Known rows, with every step that occurs
gali-sadi: [  1  -3   8  11 -12   1  -2   9   8   2 -11  -3   0  -2  -2   9 -16   2
  -2   8  -7   8  10   0   1   2   7  -5  -5   5   5  -2   4   0   7]
kigom-guso-fude: [  9  -2 -11 -13   5   7  -4  11   3  -5  13   8  -3   5   2   2 -15  -2
   3   9 -21  21  10  11  -3  11   3   6   0   1   5   8   8  -2  14]
gali-fude-nusin-kigom-guso-pide-vukir: [  2 -21 -18  -9  17 -10  -3  27  17  -5  12  11   8  -3   3   2 -11  -5
  14  24 -30  11  18  16   0  17  -1  14  -5  17  10  14 -18  19  13]
sadi-kerav-pide-vukir: [ -1 -11  -6 -11   0 -11  -9  15  -8  -4  11  -4 -21   5  14  10  -8  -9
  18  -7   0  -6   9  -4  27  25 -11 -15 -18   5  18   9 -16  16  22]
kerav-fude-nusin: [  7 -16   3   7  -2   5  10   4  22  -4   2   7  -7  13 -10  20   8   3
  10   2 -13  -9   1   4  -7   7   7  17  -2  -2 -17   4   0   9  -7]
gali-fude: [ 11   4  -6  11   5   0   7   1  -6  -9   1   7   7   3 -12  -1  -9 -10
  -4   6  -6  -9  -2  14  12   1  10   0  -1   7   8   0  -6   4   3]
guso-pide-gali-sadi-kerav-fude-nusin-tanivet: [  4 -22  15  -1  -9   3  -9  36  26   8  -3   9  -6   0   3  18 -20  -8
  19  32 -12  20  25 -12  15  29   4 -22 -21  -3   3  -3  -2  13  14]
kerav-pide-guso-kigom-nusin: [  8  -6   4   3   6 -11   7 -12  -2  13  11  10 -28  12   0  16 -23  -6
  17   7 -14 -13  12  16   8  24  -5 -12   2 -15  15  22   4  -9  -4]
fude-nusin-kigom-guso-pide-gali-guvas: [ -8 -12 -16   3  14  -5  -7  15  32   8   0  13   4  -3   1   3 -10   6
   4  26 -21  12  21  10  -9  21  -1  10 -12   7  20   3   1   6  15]
pide-gali-kigom-guso-guvas: [ -4 -11   5  -8  12  -3 -14  -4  11  19  12  18   1  -8 -13   6 -17   0
   8  17 -34  11  15   9  16  18  28 -13 -13  -4  23  -2   0   7  39]
gali-guvas-nusin: [  0   5 -12   8  -6  -1  -1  -8  17  -1 -17  -2   8  14   2  15   1  -2
 -11   0  20  -6   8  13 -14   4   2  19  -7  13   7   5  -8   5   3]
nusin-tanivet: [ -7   2   1 -17   2   6  -7   5 -13   4  -2   5   1  -7  -7  -9  -4  -1
   8  14  18  10  -5   1   0   4  -1 -13  -2 -11  -4   0   5   6   5]
sadi-kerav-pide: [ -1  -5  -3  -3  -6  -3  -5  13  -8 -12   7  -7 -13   6   9  10 -13  -3
  11 -11   4 -11   5  -9  21  23   1 -19  -7  -2   6   6  -3   4  12]
fude-nusin-kigom-kerav: [  8 -13  10   0  -5   4 -11  13  23  -9   8  11   3 -12 -21  10  -5  24
   1  16   0   7   8  -4   2   5  -1   1   5   1  -2  15 -16  -2   8]
kerav-fude-nusin-tanivet: [ -1 -15   6 -10  -1   9   2   8   8  -2   0  11  -8   4 -18   9   5   1
  19  16   5  -1  -4   4  -7  11   8   3  -3 -12 -22   4   5  15  -5]
guso-pide: [-1 -3 -6 -8  6 -2  2 13 13  3 -4 -3  1  6 18 -3 -1 -6  0  5  0 10  6 -1
  0  6 -6  1  5  6 -3 -4 -1 -2 -5]
kigom-kerav-pide-guso-guvas-nusin: [  7 -20   6 -17  -7  -5 -18   1  32   8 -14  16 -18  18   0  29  -6   0
  10   2 -14   2   6  14  16  38   4  -6   2  11  14  16 -23   7  23]
nusin-kigom-kerav-pide-gali-fude: [ 19  -7   1  11   1  11 -18   6   1   3  10  25   3  -1 -29   5 -30 -10
  12  28 -15 -10   7  12  42  33   3 -34 -11  11  41   8 -12   2  36]
gali-sadi-kerav-pide: [  0 -10   6  10 -15  -2  -8  22   0 -12  -4  -8 -12   5   6  20 -31  -1
   9  -4  -2  -5  17  -9  27  26   8 -24 -12   2  12   4   1   5  19]
nusin-kigom-kerav-fude: [ 15 -11   2   2  -6  18 -23  -3  12   8   7  15  11  -5 -33  13 -16   3
  13  13   1   7   3  -5  22  18  10   0  -2   8   9  17 -16  -4  10]
sadi-kerav: [  2   0   1   0  -5  -5  -6  11  -5  -9   9  -6   2  -6   6   3  -7   2
   0  -8   5   1   6 -14  13   5   2  -8  -5  -2   5   6 -11  -2   5]
nusin-kigom-guso: [ -8  -7  -9  -4   2   3 -21   2  -8   3   9   4  17 -14 -10  -2 -17   7
  11   5 -12   9  10  -2  -1  13   8   2  -1   2   8  14   0   0   9]
gali-fude-nusin: [ 11  -5  -2  13   5  -3  19  11  12 -19   1   8  -1   5 -11   8   0   2
  -4   7 -13 -14   0  15  -1  -2   9  11   2   2  -4   2  -6  10  -3]
pide-nusin-kigom-kerav-fude: [ 12 -17   0  -2 -11  14 -20  -1  13   9  15  11   6  -8 -32  17  -7   1
  13  10   4   8   7  -6  36  19  15   7  -5  23   2  37 -29  -3   6]
fude-nusin-kigom-guso-guvas: [ -8 -22  -4 -14  11  -1 -10  11  28  -1   9  17  13 -10 -14  13  -2  24
  12  11 -21  22  12   2  -5  15  12  20   1   0  -7  18  -3   9  18]
guso-kigom-kerav: [ 18   8  19  -7   6  12  -8  10   9   1   9   3  -2  -5 -19  12 -19  -2
   5  18   7   7  14   3  12  -6  -4 -19  10  -2   0  13 -11  -9  12]
guso-kigom-nusin-tanivet: [ 12   6   9 -12  10   8  -2  -2 -14  13  15  12  -2  -5 -16   4 -22   0
  11  33  21  10  13   9   1   2  -7 -16   1 -20  -1  22   9  -7  -4]
guvas-nusin: [  2  -2   0   0 -11  -1  -4  -2   8   1  -7  -5  12   8  10  14   3  -2
  -4  -3   6  -2   8   0 -17   4  -1   5  -3  11  -3   7  -8   4  -4]
sadi-kerav-pide-nusin-kigom-guso: [-12 -17 -14  -9 -10  -4 -25  16 -15  -9  26  -5   0 -11   1  14 -24   3
  20 -10  -6   0  18 -10  34  38  17  -9 -12  13  10  40 -15   4  16]
sadi-kerav-pide-nusin-tanivet: [-11 -10  -3 -23  -9  -1 -10  19 -20  -9  14  -7 -17  -6   3   5 -10  -5
  18   0  26  -1   6 -10  35  28   9 -27 -11  -1  -4  24 -13  10  11]

Rows
[  8 -21  -5   1  19   0  -7  12  25   4  14  32  21  -8 -25  10  -9   5
  10  29 -39  13  14  18  11  23  17   4 -13   8  17  14  -7  13  33]	pide-gali-fude-nusin-kigom-guso-guvas
[-11 -20  -6   4 -21  -2 -28  25  -6  -8  16  -9  -1 -15  -3  23 -40   4
  20  -2 -13   7  30 -12  37  40  24 -15 -17  16  13  38 -12   5  24]	gali-sadi-kerav-pide-nusin-kigom-guso
[  0 -28  -7 -10   9   8 -13   6  32   5  11  23  14   0 -24  24  -3  15
  23  11 -27  17  10   4   2  26  20  28  -3   4 -11  21  -4  13  17]	kerav-fude-nusin-kigom-guso-guvas
[  1 -10  -2 -27   7   7  -1  23   7 -12  13  14  -9   1  -4   1  -9  10
  10  26 -10  26   8  15 -20  10   2   1   2 -14 -12   8  13  10  13]	kigom-guso-fude-nusin-tanivet
[ 18 -10 -10   7  -4  14 -25   0  44  22  -9  20  20  13 -14  23 -16 -13
   5  29   6  11  22   5  13  32   0   5 -16  29  30  11 -22  -1  19]	guso-pide-gali-guvas-nusin-kigom-kerav-fude
[  6 -12 -20  -8 -11  -1 -11  -4  33   0  -7  20  -6  16 -12  18 -20  -1
   9   9  12  10  15  20   7  43   1   3  -5  13  34  23 -19  -4  30]	gali-guvas-nusin-kigom-kerav-pide-guso-fude
[-11 -11  -9 -19  13 -12 -10  10   2   9   9  -4 -11  -4  15   1 -19 -11
  12  14 -22   8  19  10   5  15   9  -4  -3   6  16  -1 -13  13  19]	gali-kigom-guso-pide-vukir
[  2 -10  -4 -16   0   2 -19   4  20   6  -4   8  13   8   5  24  -4   2
   2   3 -18  15  13  10  -8  16  11  16  -2  14  -1  15  -7  11  15]	kigom-guso-guvas-nusin
[  5 -20   8 -27  -1   0  -2  21  20 -10   2  23 -40  10 -11   8 -10   7
  19  24  -7  12   1  18   5  33  -3 -20   6 -17   2  10  -4   8  23]	kigom-kerav-pide-guso-fude-nusin-tanivet
[  5  -5  16  18  -9   0  -5   6  10  16  -9   5  -1  -4  -3   7 -15  -4
   0  18 -21   8  16   1   7   8   1 -21 -18   5  21  -8   6   2  17]	pide-gali-sadi
[ -7 -19  -2  -6   9  -3 -11  19  23   8  11  11   7  -9   9   3  -8   6
  12  24 -34  15  21  -1 -11  21  -4  -2  -7   3   9   6   0   5  10]	fude-nusin-kigom-guso-pide-gali
[ 28  -2   7  12   4  10  -8  10   3  -2   3  20 -16   9 -19  10 -25 -18
   7  25 -24 -18   4  20  40  25   1 -36  -9  11  35  -1  -8   6  30]	kigom-kerav-pide-gali-fude
[ 22 -15   1  -4   2  13 -22   6  28  10   2  32  21   9 -24  25 -21  -7
  11  29 -10   3  16  16  36  42   9 -24 -14  25  37  19 -22   9  45]	guso-guvas-nusin-kigom-kerav-pide-gali-fude
[ -7  -9   7 -14   1   0   3  14   3  -7  -1   5  -7  -6  -7   0   6  12
   8  16  11   3  -2   3 -15   1   0  -4   1 -16 -17   1   5  13  -2]	fude-nusin-tanivet
[ -6 -10  -8  -3  -9   3 -26  -1  -1   3   4   0  29  -6  -1  13 -15   5
   8   2  -8   7  16  -2 -17  17   8   8  -3  13   5  21  -6   4   5]	guvas-nusin-kigom-guso
[-13 -24 -18 -25   6   2 -18   7  10   7  16  12   2  -2  -9  17 -10   5
  25   2 -13  15  13   6  30  39  20   3  -8  16   2  38 -10   9  28]	kerav-pide-nusin-kigom-guso-guvas
[-13 -11   1 -31   3   3 -23   2   5   9  -1   9  16  -5  -9  14 -20   5
  10  17   3  16  14   9  -5  21  33  -5  -2  -4   1  11  -5  15  28]	gali-kigom-guso-guvas-nusin-tanivet
[  8 -19  14   3  -3   7 -15  11  22   1  11  18 -11  -3 -18  15 -12  12
  15  23 -15  -6  13   1  15  28  -7 -26 -10   0  19   9  -5   5  27]	fude-nusin-kigom-kerav-pide-gali
[ -8 -15  -1   1  -1  -3   2   5  17  -6   9   6  14 -10  -9   4   5  18
   7   4   2   3   6  -6 -14   5   1   8   0  -3  -8   9  -4   2   1]	fude-nusin-kigom
[  4 -12   9  -2  -6  -6 -14   2   6   0  -7   8 -36   8  -6   9 -15  -3
  12   1 -17 -13  -4   9  23  29   2 -18   6  -2  18   5 -10   1  12]	kigom-kerav-pide-guso
[ -1 -21  -3   6  -4   7  -1  -1  22   1   9  11  14   0 -20  15   4   9
  17   4  -4  -1   5  -5  -4  15   8  17  -6   0 -11  12  -4   6  -2]	kerav-fude-nusin-kigom
[ -1 -13  -3  -6   3  -3   8  12  18 -15  20   7  -8   1  -5  10 -16  12
   2  12 -25   7  18  13 -16   9  25   7   3 -11  -1   4   4   3  17]	gali-kigom-guso-fude-nusin
[  2 -10 -16 -15  -7   7 -18   4  10   1  13  10  29   2   2  11 -18   2
   5  10  -9  27  23   5 -18  21   4   9  -4  13  10  24  -3  -2  15]	guvas-nusin-kigom-guso-fude
[ 13 -11  14  22 -16   3 -14  12   9  12   2   6   0   1  -9  20 -25 -14
  10  10 -21   5  20 -13  28  23  10 -18 -27   7  22   1  -4   3  19]	pide-gali-sadi-kerav-fude
[  3 -13  -5 -14  -2   4 -17  15  22   4  11   3   7 -14  -5   4  -9   6
   2  15  10  23  15  -9  28  14   3  -4   5  25   4  30 -31  -9   4]	guso-pide-nusin-kigom-kerav
[  2  -9  12  14 -10   2  -6  10   7  12  -8   5 -16   8   2  13 -21 -10
  12  15 -23  -5  16   5  17  26   1 -32 -20   5  25  -8  13   6  24]	kerav-pide-gali-sadi
[ -1  -7 -16 -14   4   8 -12   8   2  -1  19  14  18  -6  -8  -2 -19   5
  11  12 -13  29  15   4  -2  17   5   4  -3   3  12  17   4  -6  20]	nusin-kigom-guso-fude
[  4 -13 -11   9   6   0  -2  13   4 -17  12  12  15  -8 -21   7 -16   8
   6  13 -25  -5  10  13  -2  11  16  12   2   5   3  17  -5  10   7]	gali-fude-nusin-kigom-guso
[  9 -11   8   0  -4  11 -24   4   6  12   9  17  -4  -5 -18   5 -22   0
  16  22  -7   0  11  -2  30  32  -6 -35 -11   5  32   9  -6  -1  32]	nusin-kigom-kerav-pide-gali
[  8   1   0  -8   0   3  -8  -5 -16   8   4  13  -9  -6  -8  -3 -13   6
   1  25  12   6  -1   6  -1   9  -4  -7  -2 -16   5  16   8  -1 -10]	kigom-nusin-tanivet
